What can hang from each mark:
pegi: dosi musig roga
feva: gido
gido: musig
dosi: gido pegi rezu
roga: pegi
rezu: dosi
musig: gido pegi

Known rows, with every way that one mark hangs from another:
pegi[musig roga]: [-2.00  2.88  0.09 -2.04  0.06  3.29  2.66  0.72 -3.06  1.31 -1.98 -0.03
  0.89 -1.18 -2.17 -2.67  0.12  3.37 -0.52  2.75  4.29]
pegi[dosi[rezu]]: [-3.99  2.19  0.41 -0.73 -1.08  2.26  5.74 -0.18 -2.21  1.08 -0.84  3.25
 -0.26 -1.79 -1.63 -2.68  0.86  1.08  1.28  3.01 -1.91]
gido[musig[pegi[dosi roga]]]: [-2.00  1.31  0.92 -2.06  0.38  1.77  2.85  1.13 -2.53  1.70 -2.14  0.29
  0.23 -1.21 -2.18 -2.75  0.77  2.97 -1.75  2.38  6.48]
pegi[roga]: [-3.76  3.60 -0.82 -2.10 -0.24  3.36  3.39  0.62 -1.82  1.56 -1.22  2.45
  0.73 -1.38 -0.29 -2.73 -0.14  2.87  0.34  2.56  3.76]
feva[gido]: [-4.56  3.30 -0.36 -0.50 -0.73  3.91  2.89  0.62 -2.92  1.65  1.32  3.21
  0.22 -1.15  0.40 -2.35 -1.24  2.88  0.45  2.37 -1.17]
rezu[dosi[gido pegi[musig roga]]]: [-2.22  1.26 -1.35 -0.76  0.16  3.72 -3.09  1.19 -2.12  2.07 -0.91 -0.88
  0.74 -0.01 -1.10 -0.15  0.27  3.41  0.74  3.71  5.39]
dosi[gido rezu]: [-3.42  2.78 -0.25 -0.09 -1.49  3.16  2.65 -0.65 -2.33  0.96  0.74  2.87
  0.24 -0.92  0.08 -1.74  0.30  1.11  1.70  2.71 -0.54]
pegi[dosi[gido rezu] musig roga]: [-0.79  1.41  0.41 -0.61 -0.14  2.16  2.21  0.04 -1.79  0.32 -3.49 -1.04
  0.68 -0.17 -3.22 -1.04  0.72  0.63  0.73  4.00  2.82]
pegi[dosi musig roga]: [-2.14  1.94  0.40 -1.59  0.59  2.19  2.92  0.99 -2.56  1.09 -3.90 -0.25
  1.12 -0.82 -3.66 -2.70  0.64  2.67 -0.23  3.52  3.19]
rezu[dosi]: [-5.36  2.39 -1.24  0.24 -0.77  4.77  2.85  0.45 -2.92  2.64  2.86  4.07
  0.56 -1.19  0.24 -2.54  0.40  4.72  0.77  2.26  1.85]
dosi[gido pegi rezu]: [-2.96  2.34 -0.53 -1.29 -1.71  2.22  0.40 -0.09 -1.87  1.10 -0.20  2.32
 -0.44 -1.19  0.51 -1.10  0.18  0.13  2.26  3.14 -1.53]
musig[gido pegi[dosi[rezu] roga]]: [-3.67  3.19  1.18 -1.29 -0.90  2.20  2.61 -0.48  0.34  0.66 -0.34  2.53
  1.73 -1.57 -0.65 -2.78  1.88  0.53 -2.80  3.12  3.84]
rezu[dosi[gido pegi]]: [-4.77  1.70 -1.74 -0.12 -1.06  3.70 -2.25  0.98 -2.18  2.51  1.38  3.02
  0.44 -0.21  0.78 -0.97  0.36  3.31  2.05  3.23  0.78]
musig[gido pegi]: [-4.92  3.79  1.32 -1.34 -1.44  3.05  0.53  0.15 -1.64  1.45  2.74  4.36
  2.53 -1.28  0.78 -4.36  1.91  3.04 -2.70  1.89  1.32]
pegi[dosi musig]: [-2.67  1.56  1.08 -0.85 -0.39  2.17  3.01  0.89 -3.79  1.36 -2.21  1.00
  1.01 -0.83 -3.66 -3.50  1.16  3.02  0.29  2.90 -0.87]
roga[pegi[dosi[rezu] musig[gido]]]: [-2.91  1.63  2.13 -0.11 -1.17  2.98  3.87 -1.23 -3.03  0.42  0.23  0.24
  2.77 -1.19 -2.48 -4.08  3.07  1.19 -4.58  2.77 -5.18]
pegi[dosi[rezu] musig[gido] roga]: [-1.64  2.91  1.24 -1.41 -0.44  2.39  3.47 -0.42 -2.10  0.33 -2.69 -0.28
  2.64 -0.99 -3.13 -2.54  1.55  1.14 -1.87  3.51  1.60]
dosi[gido[musig] pegi]: [-1.60  1.53 -0.06 -2.16 -0.72  1.94 -0.85  0.96 -4.62  1.85 -1.36  0.42
  0.68 -0.32 -0.41 -1.74 -0.36  2.51  1.26  2.32  0.12]
gido[musig[pegi[roga]]]: [-1.95  2.16  0.56 -2.51  0.20  3.00  2.59  0.74 -2.94  1.74 -0.17  0.58
  0.23 -1.70 -0.74 -2.77 -0.01  3.46 -2.07  1.80  7.95]
feva[gido[musig[pegi]]]: [-2.66  1.67  1.04 -0.82 -0.42  3.43  2.21  0.78 -4.14  1.85  2.36  1.50
 -0.16 -1.40  0.18 -2.25 -0.89  3.48 -1.97  1.70  2.79]
roga[pegi[dosi[gido rezu] musig]]: [-2.41  0.01  1.19  0.55 -0.99  2.43  2.43 -0.90 -2.77  0.41 -0.72 -0.55
  0.82 -0.62 -2.63 -2.48  2.12  0.64 -2.06  3.25 -3.85]
pegi[dosi[rezu] roga]: [-3.31  2.44 -0.23 -1.31 -0.57  2.45  5.48 -0.08 -0.93  0.77 -2.73  1.83
 -0.32 -1.61 -1.70 -1.86  0.29  0.73  0.76  3.35  2.37]

Rows:
[-2.80  3.22 -0.95 -2.81 -0.87  2.59  2.87  0.11 -1.03  1.18 -1.72  1.58
 -1.11 -2.35  0.11 -1.22 -0.31  0.27  1.00  3.22  2.72] => dosi[pegi[roga] rezu]
[-3.14  0.35  0.19  0.65 -0.48  4.17 -0.67  0.56 -3.78  2.61  3.59  1.82
  0.72 -0.32  0.33 -1.54  0.79  4.98 -0.85  1.99  5.60] => rezu[dosi[gido[musig[pegi]]]]
[-3.74  1.61 -0.07 -0.61 -0.16  1.85 -0.68  1.01  0.21  1.14 -1.99  1.94
  0.63  0.00 -1.00 -2.22  0.94  1.61 -0.52  3.41  5.44] => musig[pegi[dosi[gido] roga]]
[-0.16  1.91 -0.35 -2.82 -0.37  2.18  0.91  0.08 -3.04  1.08 -2.58 -1.25
 -0.44 -1.04 -0.52 -0.10 -0.77  0.55  1.07  3.00  3.92] => dosi[gido[musig] pegi[roga] rezu]
[-0.96  3.67  0.83 -2.90 -0.87  2.58  0.85 -0.29 -2.06  0.53 -1.77 -0.78
  1.74 -1.57 -1.09 -1.75  0.90  0.62 -1.53  3.25  1.90] => dosi[pegi[musig[gido] roga] rezu]
[-1.73  1.86  0.30 -1.34 -0.87  2.07 -2.22  1.03 -3.42  1.35 -1.72  0.15
  0.77 -0.32 -1.50 -1.92  0.39  2.11  1.22  3.26 -0.43] => dosi[gido pegi[musig]]
[-4.22  4.36  0.57 -1.94 -0.79  3.13  0.37  0.26 -0.44  1.25  1.00  3.00
  2.56 -1.17  0.66 -3.66  1.32  2.60 -3.17  2.39  5.33] => musig[gido pegi[roga]]
[-3.06  1.05 -0.55  0.36 -0.25  4.36  0.89  0.43 -5.02  2.53  1.95  1.44
  1.25  0.22 -0.28 -1.28  0.00  5.11  0.78  2.17  2.93] => rezu[dosi[gido[musig]]]
[-0.63  1.33  0.18 -1.22 -0.03  1.87  3.58 -0.11 -3.07  0.92 -3.42 -0.74
  0.43 -0.32 -2.25 -0.76 -0.11  1.06  0.65  3.22  3.56] => pegi[dosi[gido[musig] rezu] roga]
[-2.23 -0.14  0.99 -0.18 -0.67  2.37  3.96 -0.92 -4.02  0.80 -0.55 -0.16
  0.56 -0.54 -1.72 -2.28  1.37  1.16 -1.82  2.43 -3.24] => roga[pegi[dosi[gido[musig] rezu]]]
[-0.46  2.07 -0.30 -1.98 -0.76  2.25 -0.51  0.09 -1.88  0.56 -2.72 -1.48
 -0.13 -0.94 -1.50 -0.23  0.06  0.06  0.93  3.76  3.39] => dosi[gido pegi[musig roga] rezu]
[-2.35  2.90 -1.26 -2.13 -0.99  2.16  0.23  0.08 -0.72  0.91 -2.08  0.94
 -0.51 -1.16  0.46 -0.31 -0.39 -0.22  1.77  3.56  2.85] => dosi[gido pegi[roga] rezu]
[-2.63  2.88 -0.52 -1.75 -0.22  3.96 -1.86  0.75 -2.31  1.85 -0.04 -0.05
  2.79 -0.68 -0.77 -1.72  1.03  3.79 -1.70  3.26  4.13] => rezu[dosi[pegi[musig[gido] roga]]]
[-2.92  2.13 -0.57 -0.63 -0.41  2.10  2.85  0.00 -0.73  0.52 -2.97  1.30
  0.29 -0.33 -1.52 -1.02  0.45  0.40  1.54  3.83  2.29] => pegi[dosi[gido rezu] roga]
[-3.68  1.78  1.90 -0.61 -0.72  2.66  1.76 -0.27 -3.40  0.94 -0.56  0.55
  3.82 -0.51 -2.60 -5.00  2.83  2.62 -4.63  2.39 -4.93] => roga[pegi[dosi musig[gido]]]
[-0.90  1.74  0.58 -1.39 -0.26  2.84  1.86 -0.36 -2.29  0.95  0.21 -0.17
 -0.18 -1.07 -0.16 -1.05  0.06  1.12 -1.15  2.35  7.64] => dosi[gido[musig[pegi[roga]]] rezu]
[-2.18  1.29  0.63 -1.21  0.61  2.30  2.28  1.32 -2.50  1.62 -1.33  0.00
 -0.11 -1.01 -1.67 -1.67 -0.74  2.60 -2.17  2.70  5.64] => feva[gido[musig[pegi[dosi roga]]]]
[-2.10  1.05  0.67 -0.77 -0.23  1.74  1.88  0.82 -4.63  1.44 -2.30  0.84
  1.40  0.37 -2.50 -2.40  0.31  3.04  1.16  2.57 -0.41] => pegi[dosi[gido[musig]]]
[-2.90  3.06 -1.26 -2.40 -0.51  2.20 -1.84  1.06 -1.05  1.36 -2.64  1.43
  0.48 -0.27  0.25 -1.28 -0.28  1.35  1.57  3.40  3.02] => dosi[gido pegi[roga]]
[-3.54  1.80  0.08  0.19 -1.37  2.03  3.01 -0.28 -1.95  0.76 -1.13  2.69
  0.31 -0.43 -1.48 -1.80  0.81  0.71  1.82  3.44 -1.86] => pegi[dosi[gido rezu]]
[-0.93  2.23 -0.74 -3.10  0.04  1.97 -1.04  1.18 -3.54  1.57 -3.19 -0.83
  0.73 -0.20 -0.64 -0.96 -0.85  2.17  0.92  2.76  4.14] => dosi[gido[musig] pegi[roga]]
[-2.57  1.16  1.00  0.05 -0.38  2.01  0.39  0.86 -3.49  1.07 -2.43  0.39
  1.68  0.44 -3.33 -2.65  1.01  2.57  1.01  3.44 -1.10] => pegi[dosi[gido] musig]
[-1.25  1.85  0.40 -1.01 -0.96  2.86  3.43 -0.49 -4.80  1.10  0.23  0.82
  0.43 -0.74 -0.54 -1.57 -0.12  1.84  0.94  2.13  0.76] => dosi[gido[musig] rezu]
[-1.63  2.70 -0.13 -3.05 -0.12  2.40  0.26  1.17 -2.57  1.47 -2.90 -0.72
  0.19 -1.44 -1.78 -2.14  0.06  2.25  0.17  3.12  3.55] => dosi[pegi[musig roga]]
[-2.20  4.20  1.04 -1.95 -0.16  3.34  1.35  0.26 -2.81  0.91 -1.42  0.20
  3.54 -0.59 -1.70 -3.37  0.83  3.23 -2.21  2.60  2.98] => pegi[musig[gido] roga]
[-1.41  1.70  0.66 -1.22 -0.10  2.39  4.71 -0.03 -2.23  0.53 -3.23 -0.47
  0.05 -1.51 -3.43 -1.93  0.85  1.24 -0.05  3.49  2.89] => pegi[dosi[rezu] musig roga]
[-3.39  2.76  1.64 -0.82 -0.91  3.77  1.62 -0.52 -3.94  1.04  1.62  0.79
  3.80 -0.83 -1.06 -5.09  2.45  3.11 -4.95  1.78 -3.58] => roga[pegi[musig[gido]]]
[-3.51  2.03  0.28 -1.42 -0.56  2.06  4.01  0.04  0.15  0.82 -0.91  2.05
 -0.79 -1.98 -1.06 -2.10  1.09  0.82 -1.01  3.24  5.06] => musig[pegi[dosi[rezu] roga]]
[-4.50  2.36 -2.25 -1.66 -0.20  3.96  0.32  1.03 -1.38  2.56  0.07  2.17
 -0.20 -1.35  0.51 -1.06 -0.03  3.60  0.85  3.23  4.90] => rezu[dosi[pegi[roga]]]
[-1.87  0.65  1.53 -0.11 -0.53  2.47  4.46  0.15 -3.25  1.24  1.09  0.98
 -1.12 -1.82 -1.25 -1.44 -0.26  1.52 -1.49  2.54  1.26] => feva[gido[musig[pegi[dosi[rezu]]]]]
